Each row comes from the steps of one walk. Every step used is in the known rows, and no mark comes twice. Write the walk behind each row, first mark first.
Known rows
A K J S W: | -.19 | -.49 | -.31 |  .25 |  .13 |  .23 |  .16 |  .13 |  .08 | -.01 |  .13 |  .15 |  .02 |  .44 | -.11 |  .05 |  .24 | -.21 |  .15 | -.23 |  .29 |  .01 |
A K H: | -.18 | -.36 | -.23 |  .28 |  .02 |  .53 |  .04 |  .10 |  .11 | -.11 |  .01 |  .06 |  .07 |  .49 | -.21 | -.01 |  .04 | -.06 | -.04 | -.23 |  .23 |  .03 |
K A: | -.21 | -.38 | -.11 |  .29 |  .08 |  .03 |  .03 |  .18 |  .07 | -.15 | -.29 |  .17 | -.09 |  .28 | -.10 | -.02 | -.17 | -.03 | -.23 | -.05 |  .15 |  .08 |
W K J S D: | -.06 | -.40 | -.16 |  .33 |  .18 |  .25 |  .11 |  .07 |  .19 |  .10 |  .15 |  .22 |  .15 | -.02 | -.03 |  .10 |  .12 | -.19 |  .01 | -.15 |  .28 |  .10 |
A K H S: | -.18 | -.37 | -.25 |  .28 | -.08 |  .68 |  .05 |  .09 |  .08 | -.33 | -.06 |  .05 |  .04 |  .49 | -.24 | -.04 | -.03 | -.07 | -.04 | -.20 |  .26 |  .01 |
A K: | -.23 | -.43 | -.20 |  .20 |  .12 |  .24 |  .05 |  .16 |  .10 | -.11 |  .17 |  .06 |  .06 |  .40 | -.32 | -.02 |  .04 | -.07 |  .04 | -.20 |  .24 |  .06 |
W S: | -.07 | -.44 | -.18 |  .20 |  .02 |  .14 |  .13 |  .20 |  .05 | -.25 |  .02 |  .12 |  .06 |  .11 | -.27 | -.04 | -.01 | -.22 | -.02 |  .10 |  .11 |  .17 |
W S H: | -.02 | -.44 | -.20 |  .22 | -.04 |  .50 |  .13 |  .18 |  .01 | -.17 |  .08 |  .11 | -.08 |  .33 | -.46 | -.01 | -.02 | -.21 |  .08 |  .15 |  .19 |  .13 |
A K D Z: | -.22 | -.45 | -.16 |  .18 |  .01 |  .15 | -.04 |  .31 |  .08 | -.19 |  .23 |  .01 |  .10 |  .16 | -.23 | -.04 |  .00 | -.03 | -.14 | -.25 |  .15 | -.03 |
J S D K: | -.13 | -.46 | -.17 |  .28 |  .03 |  .39 |  .08 |  .35 |  .13 | -.24 | -.14 |  .06 |  .13 |  .43 | -.09 |  .02 |  .03 | -.16 |  .02 |  .05 |  .28 |  .00 |
D K A: | -.30 | -.40 | -.15 |  .32 |  .15 |  .10 |  .01 |  .31 |  .09 | -.19 |  .05 |  .13 | -.06 |  .53 | -.16 | -.01 | -.10 | -.01 | -.15 | -.07 |  .29 |  .09 |
D K H: | -.19 | -.34 | -.20 |  .33 |  .07 |  .44 |  .02 |  .25 |  .10 | -.11 |  .22 |  .08 |  .01 |  .51 | -.09 | -.03 | -.01 | -.03 | -.03 | -.03 |  .32 |  .04 |
H S D: | -.08 | -.41 | -.12 |  .18 | -.14 |  .43 |  .01 |  .22 |  .13 | -.49 | -.27 |  .02 |  .08 |  .22 | -.23 | -.09 | -.23 | -.10 | -.04 |  .09 |  .22 |  .02 |
H S J: | -.14 | -.47 | -.19 |  .17 | -.09 |  .33 |  .09 |  .18 |  .00 | -.20 |  .01 |  .12 | -.10 |  .34 | -.20 | -.12 | -.07 | -.19 |  .03 |  .14 |  .22 |  .06 |
H S W K: | -.15 | -.42 | -.21 |  .12 | -.03 |  .13 |  .10 |  .09 |  .09 | -.28 | -.02 |  .09 | -.02 | -.13 | -.29 | -.06 | -.05 | -.19 |  .02 | -.01 |  .31 |  .02 |
S W: | -.15 | -.42 | -.20 |  .08 |  .08 | -.15 |  .09 |  .16 |  .07 | -.01 | -.02 |  .06 | -.07 |  .03 | -.18 | -.07 |  .03 | -.19 |  .05 |  .04 |  .24 |  .00 |
D K: | -.24 | -.41 | -.17 |  .25 |  .16 |  .15 |  .02 |  .32 |  .09 | -.12 |  .38 |  .06 |  .01 |  .43 | -.19 | -.04 |  .00 | -.04 |  .06 |  .01 |  .33 |  .08 |
J S A K D: | -.13 | -.51 | -.19 |  .25 | -.04 |  .29 |  .10 |  .21 |  .02 | -.23 | -.09 |  .11 |  .03 |  .45 | -.17 |  .04 | -.02 | -.07 |  .00 | -.08 |  .25 |  .00 |
H S D Z: | -.07 | -.39 | -.12 |  .12 | -.19 |  .31 | -.03 |  .34 |  .16 | -.56 | -.12 |  .01 |  .08 |  .09 | -.16 | -.12 | -.18 | -.07 | -.09 |  .10 |  .19 | -.07 |
W K J S D Z: | -.06 | -.38 | -.16 |  .28 |  .15 |  .14 |  .09 |  .15 |  .22 |  .07 |  .24 |  .21 |  .16 | -.13 |  .02 |  .08 |  .16 | -.17 | -.03 | -.13 |  .26 |  .03 |
W K J: | -.10 | -.36 | -.15 |  .30 |  .25 |  .07 |  .09 |  .01 |  .17 |  .19 |  .41 |  .22 |  .07 | -.09 | -.09 |  .07 |  .09 | -.12 |  .02 | -.16 |  .29 |  .15 |

Write each row's walk
| -.12 | -.34 | -.20 |  .16 |  .10 |  .09 |  .09 |  .03 |  .14 |  .09 |  .01 |  .12 |  .00 | -.17 | -.17 | -.01 |  .07 | -.21 | -.07 | -.12 |  .28 |  .03 | | S W K H
| -.08 | -.37 | -.22 |  .27 | -.17 |  .66 |  .06 |  .10 |  .02 | -.17 | -.15 |  .12 | -.08 |  .41 | -.06 | -.11 | -.07 | -.16 | -.09 |  .09 |  .20 |  .01 | | K H S J
| -.14 | -.36 | -.22 |  .22 | -.16 |  .67 | -.02 |  .21 |  .17 | -.45 | -.11 |  .02 |  .11 |  .42 | -.21 | -.06 | -.05 | -.06 | -.12 | -.19 |  .22 | -.06 | | A K H S D Z
| -.03 | -.44 | -.17 |  .17 | -.02 |  .09 |  .11 |  .19 |  .08 | -.33 |  .00 |  .16 |  .01 |  .24 | -.33 | -.01 | -.12 | -.14 | -.02 |  .11 |  .15 |  .18 | | W S A
| -.08 | -.49 | -.20 |  .16 |  .02 |  .17 |  .16 |  .22 |  .03 | -.06 |  .05 |  .18 | -.01 |  .26 | -.28 | -.07 |  .06 | -.33 | -.01 |  .14 |  .08 |  .20 | | W S J
| -.19 | -.36 | -.22 |  .32 | -.04 |  .58 |  .02 |  .24 |  .07 | -.34 |  .14 |  .06 | -.01 |  .52 | -.12 | -.06 | -.06 | -.04 | -.03 |  .00 |  .34 |  .02 | | D K H S
| -.03 | -.32 | -.19 |  .27 | -.21 |  .58 |  .03 |  .08 |  .06 | -.40 | -.19 |  .12 | -.07 |  .40 | -.09 | -.05 | -.22 | -.01 | -.10 |  .06 |  .25 |  .00 | | K H S A
| -.18 | -.47 | -.28 |  .32 |  .13 |  .36 |  .14 |  .13 |  .07 | -.02 |  .19 |  .15 |  .05 |  .51 | -.09 |  .06 |  .20 | -.15 |  .12 | -.22 |  .28 |  .05 | | A K J S
| -.19 | -.45 | -.24 |  .36 |  .17 |  .26 |  .11 |  .29 |  .06 | -.02 |  .39 |  .16 |  .00 |  .55 |  .03 |  .04 |  .16 | -.12 |  .13 | -.02 |  .36 |  .05 | | D K J S
| -.06 | -.36 | -.07 |  .10 | -.03 |  .07 | -.07 |  .39 |  .24 | -.26 | -.02 |  .02 |  .14 |  .06 | -.11 | -.07 | -.10 | -.06 | -.12 |  .06 |  .13 | -.05 | | S D Z
| -.12 | -.45 | -.14 |  .27 |  .01 |  .31 |  .06 |  .34 |  .17 | -.47 | -.27 |  .12 |  .13 |  .34 | -.31 |  .00 | -.14 | -.19 | -.17 |  .01 |  .15 |  .18 | | W S D K A
| -.15 | -.44 | -.20 |  .16 | -.12 |  .36 |  .05 |  .14 |  .07 | -.52 | -.01 |  .08 | -.03 |  .49 | -.35 | -.04 | -.20 |  .01 |  .03 | -.04 |  .31 |  .04 | | H S A K
| -.06 | -.30 | -.14 |  .29 | -.04 |  .57 |  .03 |  .02 |  .20 | -.21 | -.11 |  .12 |  .15 | -.04 | -.20 |  .00 | -.11 | -.11 | -.15 | -.12 |  .26 |  .06 | | W K H S D
| -.19 | -.40 | -.28 |  .21 | -.10 |  .57 |  .08 |  .09 |  .08 | -.31 | -.13 |  .04 |  .00 |  .42 | -.27 | -.05 |  .00 | -.13 | -.02 | -.20 |  .28 | -.03 | | A K H S W
| -.20 | -.47 | -.28 |  .31 |  .17 |  .14 |  .13 |  .27 |  .06 | -.02 |  .32 |  .15 | -.03 |  .47 |  .02 |  .03 |  .20 | -.18 |  .16 | -.03 |  .38 |  .03 | | D K J S W
| -.16 | -.44 | -.15 |  .13 |  .12 | -.11 |  .06 |  .11 |  .11 |  .06 |  .05 |  .09 |  .03 | -.33 | -.26 | -.01 |  .01 | -.21 | -.09 | -.13 |  .25 |  .05 | | S W K D
| -.20 | -.40 | -.09 |  .28 |  .07 |  .28 | -.05 |  .35 |  .23 | -.32 | -.25 |  .08 |  .09 |  .49 | -.21 |  .00 | -.20 | -.04 | -.18 | -.06 |  .24 |  .08 | | S D K A
| -.14 | -.45 | -.17 |  .13 | -.20 |  .29 | -.02 |  .26 |  .07 | -.59 |  .06 |  .06 | -.02 |  .31 | -.30 | -.07 | -.21 |  .04 | -.10 | -.05 |  .25 | -.04 | | H S A K D Z
| -.08 | -.41 | -.15 |  .16 | -.15 |  .26 |  .04 |  .16 |  .05 | -.48 | -.05 |  .10 | -.09 |  .33 | -.24 | -.07 | -.26 |  .00 |  .01 |  .12 |  .28 |  .03 | | H S A
| -.15 | -.47 | -.25 |  .31 |  .10 |  .44 |  .11 |  .16 |  .14 | -.09 |  .05 |  .13 |  .13 |  .53 | -.12 |  .06 |  .14 | -.16 |  .09 | -.23 |  .27 |  .04 | | A K J S D
| -.09 | -.34 | -.23 |  .22 | -.17 |  .49 |  .07 |  .09 |  .04 | -.30 | -.25 |  .07 | -.08 |  .20 | -.07 | -.09 | -.09 | -.15 | -.07 |  .04 |  .24 | -.05 | | K H S W
| -.06 | -.30 | -.16 |  .27 | -.03 |  .47 |  .05 | -.02 |  .15 | -.21 |  .03 |  .17 |  .04 |  .03 | -.20 |  .02 | -.12 | -.04 | -.12 | -.10 |  .30 |  .07 | | W K H S A
| -.04 | -.44 | -.22 |  .31 |  .07 |  .17 |  .14 |  .13 |  .05 | -.01 |  .13 |  .24 | -.05 |  .43 |  .11 |  .06 |  .08 | -.11 |  .11 |  .02 |  .27 |  .05 | | K J S A
| -.14 | -.47 | -.24 |  .16 |  .04 |  .03 |  .17 |  .21 |  .01 | -.04 | -.18 |  .09 | -.03 |  .13 | -.04 | -.02 |  .14 | -.26 |  .08 |  .08 |  .25 | -.05 | | J S W
| -.06 | -.47 | -.23 |  .22 |  .03 |  .20 |  .13 |  .15 |  .11 | -.30 |  .12 |  .20 |  .02 |  .44 | -.34 |  .05 | -.02 | -.15 |  .05 | -.08 |  .20 |  .20 | | W S A K J
